Each row was made from one walk, in order. Every step used is in the known rows, and no mark comes twice. Write each row's walk.
Known rows
lavo > peme > dofim > ravaf > gefi: [ 36  -4 -14   2  11  -1   6   8  -9  12  17 -23 -16 -29  -4 -40   8 -22
  -9  -8  37 -23   9 -10   0  20  -1]
mobesu > saso > gefi: [ 38  -3  -8  -5   0 -14 -11  16 -13  19   2  -1  18  13 -18 -18   3 -13
  -6  21 -25 -10 -13  14 -17   4  -5]
dofim > ravaf > gefi: [ 12  -4  -7   1  15   4   4  11 -10   6  28 -20  -6   3  -4   0   9 -16
  -8   9  11 -10  15  -3  -8  15 -15]
fuladi > zovuv > mobesu: [ -5 -11  -4 -11  17  -1  -3 -15  -3   9   6  -8   9   7   7   3   7 -11
   3  10  -7 -10 -15   5 -11 -14 -15]
fuladi > zovuv > mobesu > saso: [ 11 -10 -10 -16  16 -15 -15 -10  -5  21   2  -6  12  14  -5 -14   6 -11
  -3  12 -16 -14 -26  13 -12 -13 -19]
gefi > saso > mobesu: [ 19  -6 -17  -8  11 -17  -1   0   0 -10   0  18 -18   6 -13 -16  13   4
 -14   1 -23  -1 -12  29  -8  12   5]
zovuv > fuladi: [  0   4  -1   3 -12  -8  -3  -6   4  11  -5 -12   7   1  11  -8   3  -3
  10  11   9  12   4 -10 -11  -2  -5]
mobesu > saso: [ 17   1  -8  -4  -1 -10 -10   5  -4   9  -6   2   3   8 -11 -19  -1   1
  -5   1  -8  -5 -10   7  -1   1  -3]
gefi > saso > fuladi > zovuv > dofim: [ 22 -29 -15  -9  -5 -24   4  -9   0 -39  13  10 -16   7 -10 -13  22 -14
 -26 -16 -37 -12  -9   7 -18   5  -5]
gefi > saso > mobesu > zovuv > dofim: [ 11 -21 -18 -13   1  -7   4 -18 -11 -27  -1   9 -11  10 -25 -24  15 -14
 -20  -8 -16 -12 -28  20 -12  16   1]
saso > mobesu > zovuv: [  8   0  -8  -7   5   2 -10   1 -13   3  -1   8  -6   4  -8 -11  10 -10
  -8  -2   1  -3 -20  17   3  15  15]
lavo > peme > dofim > ravaf > gefi > saso: [ 45  -8 -27   0  19  -8   5   1  -5   2   8 -16 -25 -27 -10 -54  12 -21
 -23 -11  24 -29  -1  -1  -7  20 -10]
dofim > zovuv > mobesu: [ -2   4  -4 -12   1  -6  -8  -7 -21  16   0  -5  11  15  -2  -6  -1 -19
   9   9  -2 -16 -11  17  -4  10  -9]
saso > mobesu > zovuv > dofim: [  2 -17  -4  -9  -8  -2   5 -12 -17 -15   5   3   0   7 -18 -11  10 -16
  -6   0  -3  -7 -18   9  -8  15   9]
mobesu > zovuv > dofim > ravaf: [  3  -9   3  -1 -13   8  18  -8 -28 -18  -1 -20   0   4  -8  -4   5 -18
 -21   0  15 -20  -7  -7  -8   5 -11]
fuladi > zovuv > dofim > ravaf > lavo > peme: [ 14 -20  -9  -5  -1 -14  23  -5  -6  -1   3  -6   2 -14  -4 -25  13 -24
 -13 -16  17 -27  -7  -2 -17  -8 -10]
peme > dofim > ravaf > gefi: [ 23   0  -9   6  13   3   2   8 -14   0  22 -26  -7 -18   1 -22   1 -22
   0  -7  15 -17  10 -13  -6  24  -6]
dofim > ravaf > lavo: [ -4   7  -5  -1   5  -3   4   2 -10   7  -1  -1   4   5   0 -17   2  -5
  -3 -11   8 -11  -2  12  -7   5   0]
gefi > saso: [  8  -4 -13  -4  10  -6  -2  -5   6 -10  -8   7  -9   5  -8 -14   5   3
 -14  -8 -12  -5 -11  10  -5  -1  -9]
dofim > zovuv > fuladi: [ 19  11  -4   2 -17 -13  -9   3 -12  12  -6 -12  10   2  11 -15   1 -23
  14   0   3   1   3  -7  -8  13  -7]
lavo > peme > dofim > zovuv > mobesu > saso: [ 40   6 -16 -16  -5 -23 -15  -6 -22  29 -17  -5   5 -10 -10 -64  -4 -25
   1  -2  15 -34 -26  16  -2  14   3]
lavo > peme > dofim: [ 23   1  -5   2  -4  -5   3  -3   2   4 -11  -5 -10 -31   2 -39  -2  -8
   0 -14  28 -13  -6  -7   6   5  14]
mobesu > zovuv > fuladi: [  0   4  -5  -1  -9   8 -10 -11  -3  11 -14 -16   6   1   7 -14   6 -16
   4   1  19   6 -17 -12  -6   0  -4]
zovuv > dofim > ravaf > lavo > peme: [  1 -12  -6  -6 -12 -11  23  -8  -8   3   0   0   0  -3 -15 -32   8 -11
 -11  -6  28 -22  -1   7 -16   1  -3]
gefi > saso > fuladi: [ 13  -5 -15  -8  -3 -19 -10  -2   1 -20   2  18 -23  14 -11 -20  17   6
 -24  -6 -26  -1  -8  22  -6  13  10]
ravaf > dofim > zovuv > mobesu > saso: [  7   2 -23 -23   0 -18 -16  -6 -12  14  -7   9  28  20 -19 -34  -6 -18
   7   0 -34 -14 -28  27  -8   6 -11]
peme > dofim > ravaf > lavo: [  5  10  -6   3   2  -3   2   2 -13   1  -5  -7   3 -16   6 -36  -4 -11
   6 -24  11 -15  -9   3  -8  13  10]

Which walk is each row?
[ 20  -3  -6 -17   6 -15 -16  -1 -17  28   2  -3  25  29 -20 -18   5 -13
  -1  42 -21 -13 -23  26 -26  -2 -13]
zovuv > mobesu > saso > gefi
[  5 -19  -9  -6   4  13  11  -5 -21  -9  26 -31   1   7 -16  -8   9 -32
 -15   0  18 -21  -2 -12 -12  18 -22]
mobesu > zovuv > dofim > ravaf > gefi
[ 32   6  -1   7  -6  -7  14   5 -16   3  -9 -13 -16 -32   6 -34   2  -9
 -14  -8  31 -21   5  -5   4   8   7]
lavo > peme > dofim > ravaf
[  8   5  -9  -6   1  -9   8   3  -4  18  -8   3  -4  -6  -5 -31   9  -4
 -11  -7  30 -17  -6  14  -5   0   3]
dofim > ravaf > lavo > peme
[ 33  -6 -23   2  23  -3   1   3  -8 -11  14 -19 -18 -14  -4 -35   6 -20
 -14 -15   1 -21   2  -3 -10  24 -15]
peme > dofim > ravaf > gefi > saso
[ 12 -24 -31 -23  34 -16 -22 -12   6  -1  34   2 -12  23 -15 -18  29 -20
 -16   7 -28 -13 -16  23 -22  12 -17]
ravaf > gefi > saso > fuladi > zovuv > mobesu
[  9   7 -17 -17   4 -12 -14 -15 -11  28 -10   4  12 -12  -4 -65  -3 -27
  19 -18  24 -30 -31  20  -4  16  11]
ravaf > lavo > peme > dofim > zovuv > mobesu
[ 10 -15 -18 -18  15 -22 -16 -14  -1 -10   7  10 -11  21  -5 -13  24  -7
 -23   2 -32 -11 -23  26 -17   0  -6]
gefi > saso > fuladi > zovuv > mobesu
[ 22 -16 -29 -12  28 -12 -10   2   7  -1  26   9 -17   9 -22 -20  19 -12
  -9   2 -19  -3  -9  25 -12  25  -5]
ravaf > gefi > saso > mobesu
[ 26 -28 -11  -4   3 -14   8   9 -18 -23  47 -19 -11   7 -10  -3  26 -31
 -20  -1 -14 -17  17  -4 -20  21 -12]
saso > fuladi > zovuv > dofim > ravaf > gefi
[ 19 -13 -28 -13  16 -13 -18   2   8  -9  26  10 -21  16 -22 -25  23  -8
 -20  -6 -23  -2  -3  19 -10  27  -2]
ravaf > gefi > saso > fuladi
[ 11   8 -16  -4 -16 -13  -8  -2   0   0  -7   0  24  -2   6 -21  -4 -25
  19 -10 -18   7  -4  -4  -9  10  -5]
ravaf > dofim > zovuv > fuladi
[ -2  -1  -8 -18   5 -11 -12 -11  -9  22  -3   0  11  22 -15 -21   3   1
   1  23  -6 -10 -19  21 -10  -5 -10]
zovuv > mobesu > saso
[ 27 -34 -23  -3  21  -8  15  -3  -8 -25  30 -24 -10  -1  -9 -10  16 -31
 -26  -8 -14 -26   2  -9 -24   7 -39]
fuladi > zovuv > dofim > ravaf > gefi > saso
[ 21  -2 -22  -9   2 -11 -13 -12  -4   1 -13   3 -11   9  -4 -32  19 -13
  -9   3  -6   6 -29  16 -13  13   1]
gefi > saso > mobesu > zovuv > fuladi
[ 10   2 -15  -5   2  -5  -5  -7   9  13 -13   7   3 -27  -2 -55  -3  -8
  11 -30  25 -14 -22   4  -1   7  19]
ravaf > lavo > peme > dofim
[ 19 -23 -20  -8   4 -18  10   1 -13 -31  33  -4 -22  20 -26 -20  27 -17
 -32   2 -17 -15  12  12 -22  28 -14]
zovuv > dofim > ravaf > gefi > saso > fuladi
[ 14 -25 -23  -9  13   8   9 -11 -17 -19  15 -23 -10   9 -22 -21  14 -30
 -29  -6   5 -27 -12  -2 -18  18 -30]
mobesu > zovuv > dofim > ravaf > gefi > saso
[ 20 -19   2   0 -17 -21  16   4 -23 -31  22  -9 -12   6  -1   1  22 -19
 -26  -3 -15 -15  12  -1 -14   7  -2]
saso > fuladi > zovuv > dofim > ravaf
[ 29 -10 -30 -10  27  -1  -8   6 -18   0  18  -7 -22   9 -22 -25  23 -24
 -29  -1  -5 -16 -17  23  -9  31  -8]
dofim > ravaf > gefi > saso > mobesu > zovuv
[  0 -10  -5 -16   7 -16 -14 -10  -6   0  15   3  -2  16   1  -1  20  -9
  -7  10 -18  -5 -11  19 -11   0   2]
saso > fuladi > zovuv > mobesu
[ 19 -29  -8   0  13  -3  18   2 -13 -13  37 -29   0  -3  -4   3  11 -35
 -11   0   1 -21  12 -18 -19   7 -30]
fuladi > zovuv > dofim > ravaf > gefi
[ 15 -30 -30 -18  18  -1  -4 -12  -4 -18  23   1 -12  12 -34 -28  21 -28
 -16  -6 -12 -14 -24  15 -16  28 -12]
ravaf > gefi > saso > mobesu > zovuv > dofim
[ 27 -13 -20  -7   7 -22 -11   2   2 -23   5  14 -22   3  -2 -13  22  -8
 -27 -17 -37  -7 -13  15  -8   5   3]
gefi > saso > fuladi > zovuv
[  8   4 -17  -5  -6  -6  -4   7  -3 -10  -3  10  19  -3  -4 -14  -8 -18
   6 -22 -29  -5  -8   5   1  13   0]
ravaf > dofim > zovuv
[ 22 -15 -13  -7   0  -9  16  -8 -29 -29  -2  -1 -19  10 -20 -21  18 -17
 -34  -2 -10 -20 -17  21 -16  19  -4]
gefi > saso > mobesu > zovuv > dofim > ravaf
[ 23 -38 -28 -14  14 -19  -3  -6   6 -31  37   1 -15   9 -21 -19  27 -26
 -21 -13 -34 -14  -7   4 -24  18 -14]
ravaf > gefi > saso > fuladi > zovuv > dofim
[ -6 -16   0  -7  -9  11   6 -16 -10 -16  -3  -8   6   3 -13  -6   1 -17
  -8  -7   8 -11 -16  -9  -4   2  -6]
mobesu > zovuv > dofim
[ 28 -23  -9 -10 -15 -29  -5   2  -9 -20  14   4  -3  10 -16 -21  18 -15
 -19  -7 -34 -11  -9   6 -14   6   1]
mobesu > saso > fuladi > zovuv > dofim
[  3   1  -7 -22  -6 -24 -23  -6 -13  14   5  11  -2  33 -20 -28  14   4
  -9  22 -17  -5 -16  33 -12   8   7]
zovuv > mobesu > saso > fuladi
[  0 -17  -5  -3   3  -9  19  -4 -12 -11  11 -11  10   0   1 -11   7 -21
  -5 -19  -4 -21  -7  -2 -21  -3 -15]
fuladi > zovuv > dofim > ravaf > lavo
[ 11   3  -8  -6  -5  -5 -13  -7  -9  11  -6  -5   0   5   0 -18  14 -14
   4  11   7  12 -19   8  -7  13   9]
saso > mobesu > zovuv > fuladi
[ 27   9 -19  -5  -5 -11 -10   4  -5  16 -14   5   4 -29  -1 -62  -5 -28
  13 -41  18 -27 -21   8   3  22  18]
ravaf > lavo > peme > dofim > zovuv
[ 38 -16 -27  -6  23 -17  -8  15  -6 -16  30  -8 -27   6  -7 -16  31 -23
 -34 -10 -25 -16   3  12 -14  20 -15]
dofim > ravaf > gefi > saso > fuladi > zovuv
[ -8   2 -17 -17   2  -6  -7 -13  -8   5   0   9  26  12  -8 -13  -5 -19
  13  -1 -22  -9 -17  19  -6   5  -7]
ravaf > dofim > zovuv > mobesu
[ 15 -21 -13 -10   8   3   8   1 -28  -9  32 -17  -7  10 -22 -11  19 -32
 -15   9   8 -16  -3   7 -14  31  -9]
saso > mobesu > zovuv > dofim > ravaf > gefi
